Every row comes from one small tree of marks. The marks that hang from a mark follow it in brackets, in the order of their numbers. Every link used is in the known rows. Which tree was each row made from?
Known rows:
Z_536[Z_692[Z_327[Z_679]]]: [-1.77 -0.39 -1.83  0.55 -1.09  0.95 -0.44 -0.87 -0.51 -0.58 -1.39 -0.10
 -1.96 -1.65  2.11 -1.37 -1.10 -2.00 -2.17 -0.96 -1.60  0.02  1.26  1.64
  1.32]
Z_679[Z_542]: [-0.22 -1.72 -2.16 -6.89 -2.30  1.87 -0.19  0.39  1.40  2.66 -1.85  0.44
 -1.80  0.05 -1.71 -1.58 -0.27 -1.32 -0.14 -1.75 -0.34 -1.34  0.12  2.48
  0.30]
Z_804[Z_446[Z_213 Z_360]]: [-1.51 -0.94  1.53 -4.80 -0.10  0.49  1.00 -3.20  2.10  3.06  1.14  0.27
 -0.80 -0.03 -2.09 -2.85  1.87 -1.35  1.07 -2.88 -3.74 -0.54 -0.12  1.87
 -2.33]
Z_536[Z_692[Z_327[Z_428] Z_446[Z_213 Z_804]]]: [-1.73 -0.29 -0.21  4.26 -0.45 -0.56  1.03 -1.76 -0.37 -1.09  0.42 -0.54
 -1.41 -1.21  1.81 -1.13 -0.12 -2.19 -2.29 -0.73 -1.27  1.05  1.10 -0.27
 -0.28]
Z_327[Z_679[Z_542]]: [ 0.14 -1.79 -1.59 -6.39 -1.26  1.61 -0.83  0.22  1.58  0.34 -2.94  0.25
 -2.50 -0.34 -1.63 -1.39 -0.77 -1.13  0.36 -0.84 -0.08 -2.05 -0.41  2.50
  1.53]
Z_327[Z_428[Z_446]]: [-0.22 -0.02 -0.94  0.83 -0.40 -0.83  1.54 -1.08  1.92  1.03  3.52 -0.13
 -2.27 -0.53 -2.03 -0.93  0.27 -2.43 -1.23 -0.47  2.30  2.08  0.44  0.74
  1.91]
Z_692[Z_327[Z_428 Z_679] Z_446 Z_536]: [-1.72 -0.60 -0.09  5.77 -2.32  0.20  0.04 -0.62  1.40 -1.56  1.05  0.29
 -1.92 -1.31 -0.72  0.46 -0.29 -0.02 -1.78  0.65  0.29  0.69  1.05 -1.25
  4.05]
Z_679[Z_327]: [-0.72 -0.57 -2.83 -0.74 -0.62 -1.45  0.39 -1.22  1.94  1.71  3.78 -1.28
 -3.21  0.81 -0.57 -1.20 -0.66 -0.34 -0.41 -0.80  0.51 -0.69  0.11  2.11
  3.07]
Z_360[Z_446]: [-0.15 -0.98 -0.31 -6.09 -0.25 -0.21  0.95 -0.86  0.55  0.75 -0.85  0.93
 -1.92 -0.38 -2.68 -1.77  0.06 -1.65 -1.03 -1.65 -1.14 -0.67  0.76  2.12
 -1.62]
Z_536[Z_692[Z_327[Z_428 Z_679[Z_542]]]]: [-1.55 -0.61 -1.47  1.17 -0.50  1.02 -0.29 -1.20 -0.65 -0.37 -2.13  0.38
 -2.30 -1.43  2.11 -1.22 -1.07 -1.66 -2.09 -0.50 -0.30  0.37  1.13  1.25
  1.62]
Z_679[Z_327[Z_428[Z_446]] Z_542]: [ 0.29 -0.80 -1.80 -1.06 -0.18 -1.20  0.79 -1.13  2.65  2.46  1.22 -0.25
 -3.13  1.26 -1.04 -0.82 -0.69  0.71 -0.25 -0.16  3.08 -0.14 -0.26  1.96
  3.26]
Z_428[Z_327[Z_679[Z_542]]]: [-0.06 -1.60 -0.77 -4.04 -1.10  1.15 -0.86  0.20  3.67 -0.24 -0.52  0.92
 -2.65  0.52 -1.85 -1.65 -0.51 -0.58  1.07  0.51  0.63 -0.98  0.66  2.11
  2.99]
Z_804[Z_446[Z_213]]: [-1.26 -1.30  0.12 -4.26 -0.51  0.37  0.98 -3.15  2.17  0.90  2.94 -0.13
 -0.72  0.54 -1.92 -2.60  1.47 -1.91  0.63 -2.31 -3.29 -0.39 -0.34  1.81
 -1.41]
Z_692[Z_327[Z_428 Z_679] Z_536]: [-2.19 -0.63 -0.74  4.14 -1.37  1.09 -0.66 -0.66  0.95 -2.04  1.34  1.39
 -2.88 -1.58  0.52 -0.22  0.01 -0.16 -1.08  0.08  0.07  0.57  1.37  0.46
  4.73]
Z_327[Z_428 Z_679 Z_692]: [-1.31 -0.64 -0.96  1.04  1.04 -0.11  0.39 -2.90 -0.56 -1.89  2.06  0.08
 -2.97 -0.09 -0.99 -0.98  0.14 -1.27 -0.66  1.57  3.31  1.78 -0.27 -0.30
  2.81]
Z_542[Z_679[Z_327[Z_428[Z_446[Z_213]]]]]: [-1.14 -0.03 -2.18 -2.40  0.39 -2.02  0.62 -1.13  1.35  1.50  3.67 -0.79
 -3.26  1.64 -0.85 -1.17 -0.20  0.93 -0.19  0.00  1.91 -0.91  0.40  2.26
  5.00]
Z_428[Z_327[Z_692]]: [-1.42 -0.72 -1.29 -1.22 -1.19  0.33  0.11 -1.24  2.13 -0.29  3.91  0.55
 -1.91  0.76 -1.50 -1.73  0.40 -1.10  0.03  0.81  1.14  1.40  1.19  0.79
  2.43]
Z_679[Z_327[Z_428 Z_692[Z_446]] Z_542]: [-0.59 -0.99 -2.00  0.15 -0.24 -1.31  0.85 -2.40  0.90  2.07  1.68 -0.68
 -2.64  1.86 -0.88 -0.63 -0.52  1.16 -0.60  0.94  3.64  0.41 -0.44  0.24
  2.88]
Z_679[Z_327[Z_428[Z_446[Z_360]] Z_692] Z_542]: [-0.56 -0.33 -1.18 -0.37  0.35 -1.40  1.06 -2.22  1.37  2.71  1.20  0.03
 -2.74  1.33 -0.80 -0.97 -0.13  1.35 -0.45  0.34  3.89  0.90 -0.17  1.07
  2.69]
Z_536[Z_692[Z_446[Z_360]]]: [-1.81 -0.04 -1.23 -0.56 -1.99 -0.23  1.01 -1.30 -0.60  3.26 -1.64 -1.57
 -0.97 -1.40 -0.18 -1.55 -0.46 -1.91 -2.49 -2.07 -1.18  0.21  1.06  0.22
 -1.53]
Z_679[Z_327 Z_542]: [-0.10 -1.40 -2.78 -4.06 -1.09 -0.24 -0.08 -0.55  2.15  2.90 -0.05 -0.45
 -2.98  1.35 -0.67 -1.24 -0.88  0.71  0.15 -0.96  0.91 -1.78 -0.22  2.74
  2.48]
Z_536[Z_692[Z_446]]: [-1.65 -0.25 -2.28 -0.16 -2.29 -0.26  0.97 -1.26 -0.49  1.79 -0.26 -1.81
 -0.93 -1.05 -0.09 -1.29 -0.77 -2.35 -2.71 -1.66 -0.80  0.32  0.90  0.19
 -0.87]
Z_692[Z_327[Z_428[Z_446[Z_360 Z_804]] Z_679]]: [-0.08 -0.34  1.03  2.21  0.53  0.10  0.05 -0.36  2.02 -1.09  0.43  1.58
 -2.83 -1.66 -0.03 -0.81 -0.22 -1.71 -0.40  0.29 -0.08  0.89  0.67  1.45
  3.37]
Z_213[Z_446[Z_360 Z_804]]: [-0.52  0.73  1.39 -3.47  0.09 -0.51  1.14 -1.26  1.65  3.89 -0.04  0.36
 -2.00 -0.67 -1.60 -3.21  1.76 -1.58 -1.68 -2.80 -2.47 -0.38 -0.33  1.86
 -2.00]
Z_327[Z_428 Z_679]: [-0.24 -1.05 -0.89 -0.29  0.62  0.06  0.09 -1.39  1.13 -0.80  0.58 -0.03
 -3.59 -0.57 -1.35 -0.99 -0.38 -1.86 -0.19  0.41  1.94  0.14 -0.21  0.94
  2.98]

Which tree is each row?
[-1.16  0.47 -1.25  2.94  0.84 -2.54  1.54 -2.89  1.17  1.55  5.06 -0.80
 -2.97  0.84 -0.64 -0.93  0.11  0.32 -1.00  0.49  3.44  2.00  0.14  0.56
  3.29] => Z_679[Z_327[Z_428[Z_446[Z_360]] Z_692]]
[ 0.01 -0.02 -0.27  1.45  0.05 -1.27  1.88 -1.11  1.85  0.39  3.46  0.13
 -2.46 -0.90 -1.95 -1.12  0.62 -2.52 -0.82 -0.69  1.82  1.92  0.22  0.69
  1.69] => Z_327[Z_428[Z_446[Z_804]]]
[ 0.72 -0.93 -0.22 -1.91  0.07  0.21  0.45 -0.54  2.29 -0.14 -1.29  0.49
 -2.72 -0.42 -2.09 -0.81 -0.49 -1.20 -0.29  0.26  3.03  0.32 -0.41  1.33
  2.51] => Z_327[Z_428[Z_446] Z_679[Z_542]]
[-0.25 -1.06  1.28 -5.35  1.10 -0.80  1.47 -1.28  0.73 -1.64 -0.38  1.19
 -1.92 -0.21 -1.98 -2.21  1.23 -1.62 -0.03 -2.07 -2.25 -1.09  0.45  2.15
 -3.36] => Z_360[Z_446[Z_213 Z_804]]
[-2.12 -0.14 -0.76 -0.54 -1.53 -0.17  1.01 -1.50 -0.35  2.22 -1.25 -1.62
 -0.81 -0.92  0.24 -1.66  0.08 -1.81 -2.19 -2.14 -1.53  0.05  1.03  0.20
 -2.42] => Z_536[Z_692[Z_446[Z_213 Z_360]]]
[ 0.00 -0.07  1.28 -0.40 -0.34 -1.19  1.41  0.02  4.99 -2.11  4.37  0.65
 -1.36  0.31 -2.05 -1.87  1.35 -1.61  0.74 -0.47  0.02  1.18  0.96  1.73
  0.87] => Z_428[Z_327 Z_446[Z_213 Z_804]]
[-1.02 -1.28  0.28 -4.28 -0.76  0.82  0.01 -1.58  0.33  0.03 -2.66 -0.26
 -1.09  0.46 -1.74 -1.23  0.36 -0.06 -0.04  0.18  0.80 -0.56 -0.58  0.10
 -0.69] => Z_327[Z_679[Z_542] Z_692[Z_446[Z_213 Z_360]]]
[-0.57 -0.64  0.20 -0.70  0.94  0.02  0.79 -2.32  0.75 -2.31  0.62  0.53
 -2.00  0.59 -1.27 -0.92  0.56 -0.56 -0.46  1.34  4.02  1.80 -0.51  0.05
  1.45] => Z_327[Z_428[Z_446[Z_213]] Z_679[Z_542] Z_692]
[-0.30 -0.51 -0.33 -0.72  0.53 -0.04  0.78 -2.10  0.50 -1.25  0.19  0.58
 -2.12  0.05 -1.72 -0.81  0.05 -0.69 -0.75  1.45  4.44  1.92 -0.52  0.07
  2.40] => Z_327[Z_428[Z_446] Z_679[Z_542] Z_692]
[ 0.19 -0.64 -1.14 -1.27  0.06 -1.22  0.85 -1.13  2.61  3.56  0.29 -0.07
 -3.15  0.99 -1.04 -1.00 -0.50  0.99 -0.05 -0.47  2.85 -0.23 -0.14  1.99
  2.84] => Z_679[Z_327[Z_428[Z_446[Z_360]]] Z_542]
[-0.10 -1.28 -2.23 -1.48 -0.05 -0.74  0.33 -1.36  1.95  2.65  0.72 -0.18
 -3.57  1.40 -0.53 -0.99 -0.76  0.80  0.06 -0.17  2.55 -0.78 -0.24  1.98
  3.24] => Z_679[Z_327[Z_428] Z_542]
[-1.22 -0.28 -2.83 -2.68  0.16 -1.67  0.23 -1.12  0.76  2.33  3.03 -0.74
 -3.73  1.35 -0.75 -1.21 -0.66  0.90 -0.15  0.04  1.86 -1.32  0.44  2.26
  5.63] => Z_542[Z_679[Z_327[Z_428]]]
[-0.47 -1.05 -0.56  1.53  0.01  0.90 -0.67 -0.55  1.41 -1.64  0.84  1.25
 -3.20 -0.99  0.45 -0.69 -0.74 -1.87 -0.52  0.74 -0.03  0.48  0.63  1.41
  3.99] => Z_692[Z_327[Z_428 Z_679]]
[ 0.63 -0.69  1.76 -2.39 -0.01 -0.53  0.60  0.31  5.32 -2.94  0.95  1.04
 -1.70  0.43 -2.12 -1.77  0.90 -0.75  1.39  0.03  0.55 -0.05  0.39  2.12
  1.34] => Z_428[Z_327[Z_679[Z_542]] Z_446[Z_213 Z_804]]
[-2.01 -0.48 -1.05  0.75 -2.36 -0.04  0.46 -1.23  2.11 -0.25  4.14  0.13
 -1.30  0.59 -2.06 -1.18  0.58 -0.17 -0.58  0.76  1.36  1.52  1.36 -0.49
  2.48] => Z_428[Z_327[Z_692[Z_446 Z_536]]]
[-1.31 -0.62  2.13 -3.30  0.77 -0.22  1.08 -0.90  1.46  1.03 -0.13  0.51
 -2.18 -1.02 -0.73 -2.55  2.29 -1.62  1.42 -3.05 -3.22 -1.15  0.38  2.04
 -2.83] => Z_446[Z_213 Z_360 Z_804]
[ 0.42 -1.06  0.27 -1.95  0.50  0.21  0.46 -0.77  2.48 -1.18 -0.94  0.40
 -2.58  0.14 -1.69 -0.93  0.07 -1.07  0.02  0.17  2.64  0.18 -0.45  1.29
  1.54] => Z_327[Z_428[Z_446[Z_213]] Z_679[Z_542]]
[-0.56 -1.37 -1.21 -4.05 -1.52  0.77 -0.04 -1.34  0.16 -0.39 -1.81 -0.45
 -1.20  0.36 -2.07 -0.89 -0.49 -0.59 -0.61  0.73  1.53 -0.32 -0.72  0.03
  0.94] => Z_327[Z_679[Z_542] Z_692[Z_446]]
[-0.97  0.55  2.69 -0.10  0.42 -1.37  1.69 -1.18  3.71 -0.77  3.50  1.09
 -1.03  0.08 -1.93 -2.15  2.16 -0.68  0.78 -0.27  0.54  2.13  1.12  0.88
 -0.12] => Z_428[Z_327[Z_692] Z_446[Z_213 Z_360 Z_804]]
[-1.87  0.55 -2.02  4.54 -0.11 -2.52  1.57 -2.89  0.98  0.28  6.23 -0.89
 -2.78  0.81 -0.59 -0.55  0.24  0.82 -1.38  0.43  3.68  2.07  0.34  0.03
  4.15] => Z_679[Z_327[Z_428[Z_446] Z_692[Z_536]]]
[-1.69 -0.20 -1.37  3.66 -1.40 -0.10  0.66 -1.48 -0.47  0.55  0.06 -0.68
 -1.39 -1.32  1.32 -0.82 -0.95 -2.15 -2.99 -0.46 -0.45  1.35  1.34 -0.29
  0.85] => Z_536[Z_692[Z_327[Z_428] Z_446]]
[-2.72 -0.30  0.30  0.08 -3.12 -0.04  1.00 -0.67  1.42  2.15  0.77 -1.02
 -0.65 -0.67 -2.26 -0.85  1.56  0.13 -1.01 -2.36 -1.44 -0.42  1.06 -0.74
 -1.35] => Z_692[Z_446[Z_213 Z_360] Z_536]
[ 0.21 -0.93 -0.14  0.49 -0.30  0.99 -0.45 -0.03  2.18 -1.18 -0.52  1.58
 -2.59 -0.90 -0.07 -0.60 -0.77 -1.36 -0.62  0.64  0.71  0.60  0.46  1.69
  3.78] => Z_692[Z_327[Z_428[Z_446] Z_679[Z_542]]]
[-1.61 -1.10 -0.87 -1.96 -1.48  1.12 -0.61 -0.91  2.20 -1.29  0.79  1.03
 -2.10  0.57 -1.50 -1.42  0.20  0.60  0.39  0.98  1.71  0.19  0.98  0.79
  3.22] => Z_428[Z_327[Z_679[Z_542] Z_692[Z_536]]]
[-1.76 -0.33 -0.60  2.37 -1.23 -0.20  0.76 -1.18 -0.23 -0.92 -0.15 -0.70
 -0.94 -1.21  1.73 -1.28 -0.18 -2.19 -2.23 -1.29 -2.47  0.36  1.13  0.37
 -0.79] => Z_536[Z_692[Z_327 Z_446[Z_213 Z_804]]]
[-0.35  0.32  1.69 -2.44 -0.21 -1.01  1.80 -0.29  2.73  0.92  1.45  0.14
 -1.17 -1.15 -1.96 -1.96  1.72 -1.97  0.15 -2.66 -1.38  0.44  0.38  1.94
 -1.66] => Z_428[Z_446[Z_213 Z_360 Z_804]]
[-0.74 -1.18 -0.21 -4.31 -1.20  0.79 -0.03 -1.37  0.14  1.15 -2.95 -0.14
 -1.26 -0.06 -2.19 -1.10 -0.22 -0.16 -0.37  0.31  1.15 -0.43 -0.51  0.05
  0.30] => Z_327[Z_679[Z_542] Z_692[Z_446[Z_360]]]
[ 0.19 -1.64 -0.86 -2.64  0.29  0.93 -0.25 -0.88  1.29  0.05 -1.94  0.54
 -3.40 -0.21 -1.41 -1.03 -0.55 -1.15  0.13  0.31  2.21 -0.61 -0.40  1.34
  2.54] => Z_327[Z_428 Z_679[Z_542]]
[-0.31 -1.15  0.19  0.19  0.55 -0.37  0.86 -2.50 -0.21 -1.26 -0.74  0.18
 -2.21  0.06 -1.83 -0.71  0.09 -0.65 -0.31  1.63  3.38  0.90 -0.94 -1.13
  1.75] => Z_327[Z_428 Z_679[Z_542] Z_692[Z_446[Z_804]]]
[-1.58 -0.11 -2.67 -1.49  0.05 -2.08  0.59 -1.91 -0.01  2.05  3.74 -1.04
 -3.06  1.70 -1.01 -0.93 -0.51  1.19 -0.65  0.81  2.60 -0.46  0.24  1.12
  5.32] => Z_542[Z_679[Z_327[Z_428 Z_692[Z_446]]]]
[-1.73 -0.16 -3.21 -3.79 -0.39 -1.45  0.07 -1.35  0.00  1.96  3.25 -0.84
 -2.98  1.53 -0.69 -1.35 -0.50  1.11 -0.36  0.09  1.38 -1.22  0.37  2.25
  5.05] => Z_542[Z_679[Z_327[Z_692]]]
[-1.41 -0.34 -1.04  3.42 -0.97 -0.03  0.34 -1.40 -0.38 -0.40 -1.03 -0.66
 -1.68 -1.42  1.31 -0.73 -1.20 -1.95 -2.70 -0.03 -0.30  0.86  1.02 -0.18
  1.30] => Z_536[Z_692[Z_327[Z_428 Z_679] Z_446]]
